What can hang from each mark:
nimo: bano renake ripes sero
nakaz: sero
ripes: bano nimo sero
bano: nimo
renake: nimo sero
sero: nakaz nimo renake ripes

Every row comes from one small tree of marks. Brackets hold a mark, then the marks that hang from it, in alphabetical order. Every link used is in the known rows. Which tree was each row made from?
Known rows:
(renake (nimo (ripes bano)) sero): [-0.16 -0.31  0.02  0.30  0.09 -0.46 -0.24 -0.28  0.21  0.32  0.29  0.18
  0.07  0.03 -0.19 -0.12  0.01 -0.02 -0.16  0.06  0.44 -0.03  0.22]
(nimo bano (ripes (sero nakaz))): [-0.20 -0.24  0.11  0.18 -0.01 -0.36  0.00 -0.29  0.28  0.17  0.37  0.11
  0.00 -0.16  0.05 -0.01 -0.04 -0.25 -0.20  0.08  0.13  0.00  0.17]
(renake (nimo (ripes bano) sero)): [-0.06 -0.29  0.11  0.18  0.02 -0.32 -0.11 -0.26  0.15  0.30  0.30  0.27
  0.05 -0.10 -0.08 -0.08 -0.07 -0.13 -0.16  0.02  0.45  0.05  0.28]
(ripes bano (sero nakaz nimo renake)): [-0.36  0.06  0.03  0.18 -0.40 -0.40 -0.07 -0.44  0.26  0.18  0.46  0.11
 -0.03 -0.36  0.01 -0.34 -0.01 -0.03 -0.19  0.18  0.21 -0.07  0.16]
(sero nakaz (renake (nimo ripes))): [-0.30 -0.28  0.08 -0.23 -0.09 -0.38 -0.10 -0.33  0.18  0.12  0.23 -0.05
  0.27 -0.12 -0.17  0.05 -0.12 -0.02 -0.28  0.18  0.20 -0.09  0.33]
(ripes nimo): [-0.15 -0.27  0.07  0.26 -0.10 -0.33  0.01 -0.38  0.08  0.17  0.16  0.14
  0.18 -0.13  0.00 -0.04  0.07  0.15  0.05 -0.10  0.34 -0.02  0.27]
(nakaz (sero renake (ripes (nimo bano)))): [-0.21 -0.30 -0.10  0.28 -0.08 -0.27 -0.03 -0.28  0.20  0.11  0.24  0.02
  0.20 -0.10 -0.05 -0.01 -0.21 -0.09 -0.30 -0.16  0.15 -0.04  0.38]
(nimo (ripes bano) sero): [ 0.01 -0.27  0.11  0.20 -0.03 -0.26 -0.06 -0.25  0.20  0.30  0.34  0.30
  0.01 -0.23  0.25 -0.18 -0.16 -0.22 -0.16 -0.06  0.50  0.06  0.26]
(nimo ripes): [ 0.00 -0.47  0.10  0.02 -0.05 -0.35  0.01 -0.30  0.05  0.19  0.17  0.08
  0.15 -0.08  0.18  0.07 -0.13 -0.09 -0.11 -0.04  0.29  0.02  0.35]
(renake (nimo bano) sero): [-0.26 -0.28  0.06  0.41  0.07 -0.52 -0.21 -0.26  0.23  0.30  0.25  0.30
  0.07  0.18 -0.20 -0.12  0.07  0.02 -0.19  0.04  0.34 -0.07  0.17]
(sero nakaz renake (ripes (nimo bano))): [-0.44 -0.25 -0.05 -0.18  0.02 -0.23 -0.04 -0.34  0.34  0.25  0.33 -0.11
  0.23 -0.29 -0.20 -0.01 -0.17 -0.05 -0.25 -0.11  0.05 -0.15  0.22]
(nimo bano renake): [-0.23 -0.30  0.17  0.22 -0.06 -0.58  0.13 -0.24  0.35 -0.08  0.27  0.47
 -0.14 -0.02  0.07  0.19  0.12  0.01 -0.20 -0.14 -0.05 -0.14  0.21]
(renake sero): [-0.14 -0.36  0.08  0.29 -0.11 -0.47 -0.19 -0.37  0.08  0.23  0.16  0.19
  0.16  0.11  0.14 -0.26 -0.01  0.05 -0.14 -0.01  0.46 -0.05  0.28]
(ripes (nimo bano renake)): [-0.28 -0.21  0.08  0.33  0.01 -0.41  0.09 -0.29  0.33  0.03  0.28  0.30
 -0.06 -0.17 -0.08  0.14  0.19  0.12 -0.01 -0.14  0.08 -0.11  0.16]
(nimo sero): [-0.04 -0.32  0.18  0.23 -0.16 -0.28 -0.11 -0.33  0.04  0.24  0.20  0.29
  0.13 -0.07  0.28 -0.28 -0.11 -0.07 -0.13 -0.03  0.55  0.04  0.33]
(renake (sero nakaz nimo)): [-0.23 -0.26  0.12  0.10 -0.18 -0.32 -0.32 -0.49  0.16  0.29  0.29 -0.04
  0.17  0.00  0.09 -0.34 -0.10  0.11 -0.13  0.18  0.44 -0.04  0.12]
(ripes bano nimo): [-0.17 -0.10  0.07  0.35 -0.17 -0.48  0.11 -0.40  0.21  0.16  0.25  0.36
  0.07 -0.17  0.00 -0.10  0.09  0.17  0.01 -0.18  0.24 -0.02  0.20]
(sero nakaz nimo renake): [-0.35 -0.21  0.05 -0.22 -0.30 -0.26 -0.15 -0.43  0.20  0.21  0.30 -0.17
  0.20 -0.21  0.03 -0.10 -0.22  0.14 -0.19  0.19  0.21 -0.09  0.16]
(nimo bano): [-0.17 -0.30  0.17  0.25 -0.12 -0.55  0.12 -0.29  0.18  0.13  0.17  0.40
  0.07  0.10  0.14  0.01 -0.03 -0.01 -0.17 -0.14  0.10 -0.03  0.22]
(bano (nimo (ripes (sero renake)))): [ 0.00 -0.34 -0.01  0.17 -0.19 -0.29 -0.17 -0.27  0.07  0.22  0.28 -0.03
  0.00 -0.09 -0.10 -0.12  0.10  0.08 -0.10 -0.05  0.19 -0.03  0.19]
(nimo renake (ripes sero)): [-0.13 -0.38  0.06  0.15 -0.04 -0.33 -0.03 -0.26  0.23 -0.03  0.36  0.10
 -0.15 -0.32  0.08  0.11  0.10 -0.16 -0.14  0.05  0.20 -0.08  0.33]
(ripes bano): [-0.08 -0.22  0.17  0.21 -0.29 -0.63  0.12 -0.40  0.12  0.12  0.19  0.46
  0.08  0.00  0.18 -0.14 -0.03  0.07 -0.15 -0.17  0.19 -0.01  0.30]
(sero nakaz): [-0.12 -0.31  0.29 -0.13 -0.26 -0.45 -0.06 -0.55  0.05  0.06  0.14  0.07
  0.29  0.04  0.15 -0.15 -0.10  0.07 -0.20  0.08  0.23  0.01  0.33]
(ripes (nimo bano) (sero nakaz renake)): [-0.48  0.04 -0.02  0.34 -0.10 -0.28 -0.04 -0.34  0.32  0.14  0.40  0.02
  0.05 -0.37 -0.19 -0.16  0.18 -0.05 -0.09  0.14  0.18 -0.10  0.15]

Write each row's tree:
[-0.18 -0.31  0.03  0.02 -0.11 -0.28 -0.07 -0.31  0.13  0.16  0.29 -0.07
  0.11 -0.28  0.07 -0.06 -0.07 -0.19 -0.19  0.14  0.30 -0.03  0.33]  (nimo (ripes (sero nakaz renake)))
[-0.09 -0.25  0.16  0.07  0.01 -0.30 -0.16 -0.33  0.18  0.26  0.32  0.19
  0.11 -0.11 -0.10 -0.12 -0.10 -0.11 -0.20  0.10  0.42  0.06  0.25]  (renake (nimo (ripes bano) (sero nakaz)))
[-0.13 -0.31  0.05  0.04 -0.15 -0.30 -0.04 -0.33  0.27  0.16  0.38  0.10
 -0.15 -0.26  0.11  0.07 -0.09  0.07 -0.08 -0.01  0.18 -0.05  0.12]  (sero (nimo renake (ripes bano)))
[-0.07 -0.30  0.06  0.29 -0.16 -0.28 -0.08 -0.32  0.24  0.02  0.32  0.05
 -0.01 -0.06  0.10  0.05 -0.18 -0.05 -0.25  0.04  0.13  0.02  0.22]  (nakaz (sero (nimo bano renake ripes)))
[ 0.07 -0.37  0.09  0.12 -0.07 -0.20 -0.22 -0.25  0.19  0.13  0.35  0.11
 -0.13 -0.13 -0.03 -0.07  0.11  0.08 -0.12 -0.09  0.23 -0.04  0.14]  (bano (nimo renake ripes sero))
[-0.28 -0.06  0.08  0.33 -0.08 -0.49 -0.02 -0.42  0.39  0.04  0.36  0.34
 -0.06 -0.25 -0.09 -0.08  0.22  0.19 -0.04 -0.09  0.18 -0.13  0.14]  (ripes bano (nimo (renake (sero nakaz))))
[-0.08 -0.30  0.04  0.05 -0.20 -0.28 -0.05 -0.36  0.16  0.32  0.32  0.03
  0.02 -0.19  0.15 -0.04 -0.19  0.04 -0.06 -0.01  0.29  0.03  0.12]  (sero (nimo (ripes bano)))
[-0.14 -0.36  0.10  0.16  0.09 -0.44  0.00 -0.21  0.19  0.23  0.23  0.23
  0.07  0.05 -0.18  0.14 -0.04 -0.08 -0.17 -0.02  0.18  0.00  0.25]  (renake (nimo bano ripes))
[-0.06 -0.36  0.10  0.07 -0.15 -0.38 -0.26 -0.40  0.17  0.10  0.30  0.05
 -0.04  0.03 -0.14 -0.15  0.17  0.23 -0.15 -0.11  0.09 -0.12  0.14]  (bano (nimo (renake (sero nakaz ripes))))
[-0.01 -0.39  0.09  0.06 -0.07 -0.34 -0.26 -0.33  0.21  0.08  0.33  0.00
 -0.07 -0.04 -0.11 -0.03  0.17  0.18 -0.13 -0.02  0.12 -0.09  0.11]  (bano (nimo (renake (sero nakaz)) ripes))
[-0.32 -0.17  0.01 -0.25 -0.21 -0.24 -0.10 -0.37  0.30  0.24  0.40 -0.17
  0.10 -0.32  0.01 -0.03 -0.25  0.04 -0.22  0.18  0.16 -0.08  0.10]  (sero nakaz (nimo (ripes bano)) renake)
[-0.24 -0.37 -0.04  0.02 -0.04 -0.41 -0.01 -0.17  0.11  0.19  0.18  0.10
  0.16 -0.10 -0.13  0.12 -0.09 -0.02 -0.21  0.01  0.26 -0.10  0.38]  (sero (renake (nimo ripes)))
[-0.34 -0.30  0.13  0.16  0.06 -0.49 -0.09 -0.31  0.46  0.05  0.38  0.29
 -0.11 -0.04 -0.03  0.02  0.07 -0.06 -0.29 -0.09 -0.01 -0.18  0.13]  (nimo bano (renake (sero nakaz ripes)))
[-0.12 -0.39 -0.05  0.16 -0.19 -0.31 -0.06 -0.31  0.08  0.09  0.18  0.02
  0.24 -0.04  0.07 -0.07 -0.28 -0.13 -0.36 -0.14  0.19 -0.03  0.48]  (nakaz (sero renake ripes))
[ 0.03 -0.35  0.00  0.12 -0.11 -0.18 -0.20 -0.20  0.11  0.29  0.29  0.03
  0.02 -0.10 -0.03 -0.15  0.01  0.06 -0.13 -0.08  0.32 -0.01  0.15]  (bano (nimo ripes (sero renake)))
[-0.33  0.02  0.08  0.21 -0.37 -0.53  0.00 -0.42  0.23  0.08  0.36  0.24
  0.03 -0.28  0.03 -0.32  0.07 -0.09 -0.26  0.11  0.19 -0.08  0.29]  (ripes bano (sero nakaz renake))
[-0.18 -0.21  0.22  0.18 -0.01 -0.36 -0.12 -0.32  0.22  0.23  0.28  0.29
  0.11  0.04 -0.13 -0.13 -0.04 -0.07 -0.22  0.08  0.32  0.03  0.21]  (renake (nimo bano (sero nakaz)))
[-0.04 -0.39  0.01  0.19 -0.23 -0.19 -0.15 -0.43  0.07  0.19  0.25 -0.08
  0.19 -0.03  0.11 -0.16 -0.34 -0.05 -0.25 -0.08  0.26  0.06  0.32]  (nakaz (sero nimo ripes))
[ 0.04 -0.33  0.14  0.02 -0.09 -0.19 -0.25 -0.34  0.21  0.11  0.37  0.03
 -0.09 -0.14 -0.05 -0.10  0.10  0.09 -0.16  0.00  0.20 -0.03  0.12]  (bano (nimo renake ripes (sero nakaz)))
[-0.33 -0.25  0.12 -0.19 -0.17 -0.44 -0.10 -0.38  0.16  0.09  0.19  0.02
  0.28 -0.05 -0.16 -0.02 -0.09  0.06 -0.28  0.15  0.19 -0.10  0.35]  (sero nakaz (renake nimo))
[-0.15 -0.19  0.09 -0.01 -0.04 -0.23 -0.09 -0.27  0.31  0.25  0.39  0.15
  0.08 -0.33  0.15 -0.16 -0.20 -0.21 -0.28  0.08  0.41 -0.01  0.24]  (nimo (ripes bano) (sero nakaz renake))
[-0.08 -0.35  0.12  0.07 -0.04 -0.49  0.09 -0.27  0.31 -0.04  0.33  0.31
 -0.15 -0.24  0.11  0.20  0.04 -0.06 -0.17 -0.11  0.07 -0.09  0.29]  (nimo renake (ripes bano))
[-0.36 -0.21 -0.07  0.12 -0.20 -0.33  0.01 -0.19  0.27  0.29  0.31  0.11
  0.01 -0.16  0.03  0.04 -0.16  0.08 -0.16 -0.01  0.14 -0.12  0.09]  (sero (nimo bano) renake)
[-0.21 -0.01  0.19  0.25 -0.37 -0.54 -0.02 -0.53  0.16  0.08  0.35  0.27
  0.03 -0.19  0.10 -0.38  0.09 -0.08 -0.20  0.09  0.24  0.00  0.28]  (ripes bano (sero nakaz))
[-0.10 -0.33  0.01  0.24 -0.15 -0.38 -0.08 -0.27  0.09  0.03  0.17  0.05
  0.22  0.01 -0.04  0.02 -0.17 -0.08 -0.32  0.04  0.25  0.01  0.46]  (nakaz (sero (renake (nimo ripes))))
